Each row was made from one walk, in order. Every step used is in the known rows, and no mark comes twice. Write each row's walk.
In the rows, 128 means zero.
Known rows:
V/W: [ 86 136 122 113 108 165 148 126 104 117 129 144 159 105  99 101 102 116
 146 132 125 124 112 141 110 150  95 142  59 121]
G/N: [ 75 174 118 137 108 171 180 135 101 129 133 135 179 100 112 127 126 109
 171 171  93 103  88 105 173 102  77 157  84 179]
L/E/M/U: [108 108 144 100 105 194 136 159 101 129 146 155 156 111 101 183 158 117
 111 132 130 148 131  86 133 134 118 144  97 123]
V/H/L/U/N/G: [150 151 160 102 118 170 162 153  73 117 146 137 144 125  95 170 101 105
 168 154 132  77  56 148 134  91  99  97  76 176]
E/N/U/L: [130 129 173  95 127 159 171 158  71 105 102 133 184 112 117 126 113 136
 164 148 105 114  71 155 156 104 127 156 161 200]
A/L/W/V: [ 88 140 152  98 115 174 175 126  95  91  72 137 124 116 126 142 120 105
 122 156 147 137 127 125 109 116  83 164 118 169]
N/E: [105 133  86 129 123 161 153 116  84 103 117 147 209 112 106 103 135 114
 171 133 104 119  94 126 131 134  96 170  67 163]
M/U/N: [128 121 155 100 116 202 167 175  65 127 175 157 177  96  93 168 160 139
 154 172 119 122  70 102 142  81 130 135 127 147]
W/V: [ 85 149 128 111 105 186 146 131 106 122 103 159 158  92 140 141 148 119
 173 166 107 110 125  91 131 112  64 160  91 168]
G/N/U: [ 96 147 135 120 104 161 203 153  79 121 141 118 169  97 115 101 126 111
 183 165 111 152  79 145 164 104  90 152 103 165]
U/M/E/N: [107 133 120 127  84 168 130 143  88 130  80 185 163 125 124 133 131 172
 141 176 120 108 135  95 166 121 111 174  72 133]
M/U/L/E: [121 120 137  82 127 185 156 152  79 114 125 141 181 117  83 175 160 107
 112  98 117 112  73 100 162 159 133 144 135 222]
L/E/N/U/M: [ 88 113 109 110  89 147 133 153  79 125  79 162 155 116 119 138 155 151
 151 151 153 156 122 115 145 109 114 157  79 127]
H/L/U/M/E/N: [124 139 141 120  98 160 137 156  73 112  74 171 141 139 127 149 119 150
 141 182 138 102 116 110 172 113 115 167  89 150]
W/V/H/L: [108 174 144  94 122 155 162 142 114  87 110 161 148 104 139 168 106  71
 193 160 103  51 110  99 133 139  71 142  91 227]
M/E: [119 129 119 128  92 196 154 143  93 132 136 170 182 109 112 118 128 138
 142 140 101 108 104  95 165 172  93 167  66 155]
H/V: [100 151 178 124 117 173 138 140 120 109 154 169 140  88 120 151 135 130
 193 159 107  95 103 123 127 135  64 164  63 158]
P/V/H: [138 148 154  96 122 183 194 131 157  88 142 174 178  76  92 122 113  95
 154 170  95  86 123  86 111 149  90 157  49 193]
E/M/U/N: [120 113 156 111 125 191 155 172  78 133 167 166 163 102 103 183 154 144
 143 170 133 133  96  99 137  70 135 135 133 108]
P/V/H/L: [120 159 160  98 142 159 179 141 144  72 137 172 156  97 110 156 105  72
 174 160 111  63 105  98 123 152  82 155  86 220]
U/N/G: [109 138 131 121 108 178 139 138  82 143 153 154 167 114  97 157 132 141
 169 144 122 100  74 132 130  94  86 115  74 139]
E/N/U/L/W/V/P: [125  93 166  84 108 156 144 125 109 106 108 157 123 129 136 153 135 129
 145 186 130 176 120 113 150 102  94 127 130 160]
L/U: [137 134 161 110 105 206 156 158  83 115 128 127 168 109 102 119 110 110
 148 160 110 106  72 129 142 113  95 144  57 162]
E/M/U/L/W: [125 120 186 108 128 177 166 148  75  97 124 134 139 137  96 187 119 121
 101 133 157 154 110 133 111 130 121 141 149 126]
A/L/U/M/E/N/G: [127 124 158 114  75 172 121 140  76 131  75 141 147 136 105 147 107 148
 115 164 138 121 109 142 149  97 103 142  78 140]
E/N/G: [105 152 142 114  87 169 125 127 101 133 113 149 159 126 111 136 111 144
 164 158 101  91 111 139 128 107  73 133  46 148]
V/H/L/E/N/U/M: [101 129 118  98  98 128 144 156  84 105  78 164 144 121 122 156 133 124
 163 153 152 125 120 117 144 119 116 147  82 163]
M/U/L: [133 121 190  97 115 203 143 164  72 117 141 131 202  98  98 180 146 120
 137 143 100 117  72 107 144 115 120 146 172 196]
L/E/M/U/N: [118 110 137 101 132 185 162 168  78 131 159 169 154 112  94 185 164 137
 127 147 143 133  93  95 147  91 146 133 127 125]
G/N/U/M/E: [102 121 112 143  78 167 159 152  66 140 112 158 166 109 118 134 149 147
 147 159 145 169 114 100 181 131 102 165 102 121]

Write each row's walk:
[109 137 127 130  70 165 111 129  86 144  97 168 154 134 114 154 127 165
 145 159 127 115 127 120 145 116  83 141  55 120]  U/M/E/N/G
[118 164 150 102 125 150 187 137 100  70 122 148 123 140 107 156  81  81
 150 138 138  88 106 135 108 168  85 137  62 180]  V/H/L/W
[ 86 108 125 128  79 167 121 156  79 134 109 153 175  95 121 142 154 143
 168 155 147 167 115 110 128 106  92 153  85 106]  N/U/M
[107 123 139 128 114 173 157 144  83 119 141 136 177 109 107 169 152 113
 138 168 127 167 126 107 139  91 114 156 125 112]  G/N/E/M/U
[130 133 145 126  72 173 119 138  75 139  93 152 144 139 108 150 119 159
 135 166 136 119 116 133 148 105  91 135  54 121]  L/U/M/E/N/G
[126 158 151  79 107 171 197 128 112  82  83 141 141 106 117 137  92  83
 135 161 117  92 130 114 107 134  93 144  74 205]  A/L/W/V/H
[ 89 121 116 115 142 158 135 134 117 126 103 167 161 126 112 170 128 117
 116  95 131 102 116  98 152 146 121 153 110 153]  U/L/E/M
[143 123 168  99 123 160 177 158  63 108 102 141 180 119 116 123 114 144
 151 144 110 120  75 151 171 124 134 161 164 199]  M/E/N/U/L
[123 146 128 115  97 176 159 143  94 121 101 175 165 125 121 110 113 158
 147 171  95  89 119 111 169 137 109 174  66 163]  M/E/N
[114 128 153 109 138 157 172 123  68  88  82 137 128 133 125 184 146 115
 122 151 167 169 139 124 109 105 107 156 170 137]  N/E/M/U/L/W/V
[134 125 142 103  96 165 185 159  74 114 115 150 158 117 122  87 117 150
 163 165 111 141 104 150 162 132 115 166  89 153]  M/E/N/U
[ 85 160 143 109 126 157 170 128  90  86  92 153 104 131 138 167 127  99
 159 157 154 122 127 118 113 130  64 154 111 165]  H/L/W/V
[129 167 138  90 103 171 194 126 111  90 100 153 137 109 121 140 102  93
 154 163 114  91 138 104 105 142  80 137  50 184]  L/W/V/H
[ 91 121  98 143 131 151 132 117 109 117 110 164 183 119 123 131 124 122
 153 133 125 129 135 117 124 119 101 168  74 102]  N/E/M
[112 142 164 113 129 159 192 153  67 114 122 115 189 102 110 134 122 112
 167 145 110 132  55 147 173 102 113 151 176 207]  G/N/U/L
[100 155 156 109 130 150 210 129  68  93  85 122 120 124 128 153 131 110
 148 162 154 159 108 141 137 102  90 152 166 174]  G/N/U/L/W/V
[111 123 143 104 123 164 135 153  77 133 156 156 133 134  95 211 149 121
 140 128 155 122  88 123 136 101 110 106 117 135]  H/L/E/M/U/N/G
[100  97 134 100  89 187 102 121 141 137 138 177 162  96 138 153 156 119
 167 185  94 144 124  62 155 112  62 128  78 160]  W/V/P
[ 99 127 159 103 114 177 176 135  97  88  98 127 147 127  95 124  93 106
 102 132 141 130  98 146 108 141 103 161  90 161]  A/L/W
[142 125 105 121 147 163 183 138  49  98 124 140 190 122  93 110 134 121
 164 152 132 122  54 145 146  86 136 153  95 159]  L/U/N/E
[124 166 133  91  98 180 173 132 121 107 107 159 168  86 129 137 113  93
 176 170  86  70 128  87 123 131  77 140  53 204]  W/V/H
[ 90 116 129 120  82 154 126 156  79 128  88 158 163 107 127 135 145 158
 167 174 143 155 124 119 134  88 103 160  87 110]  E/N/U/M
[125 121 150 112  87 174 140 154  77 116  58 159 157 127 116 128 112 156
 111 181 131 114 116 116 170 101 131 176  94 153]  A/L/U/M/E/N
[123 119 134 136  90 181 127 159  67 125 102 165 154 125 118 162 135 131
 133 153 154 128 102  94 169 141 101 159  90 135]  H/L/U/M/E
[100 106 145  99 106 164 122 120 128 107 129 171 117 126 139 173 140 105
 155 176 132 154 125  85 141 126  61 123  93 156]  H/L/W/V/P
[115 169 143  98 120 160 159 149 116  90 131 159 167 108 122 156  92  74
 187 146  94  43  91 107 136 154  80 140  70 223]  V/H/L
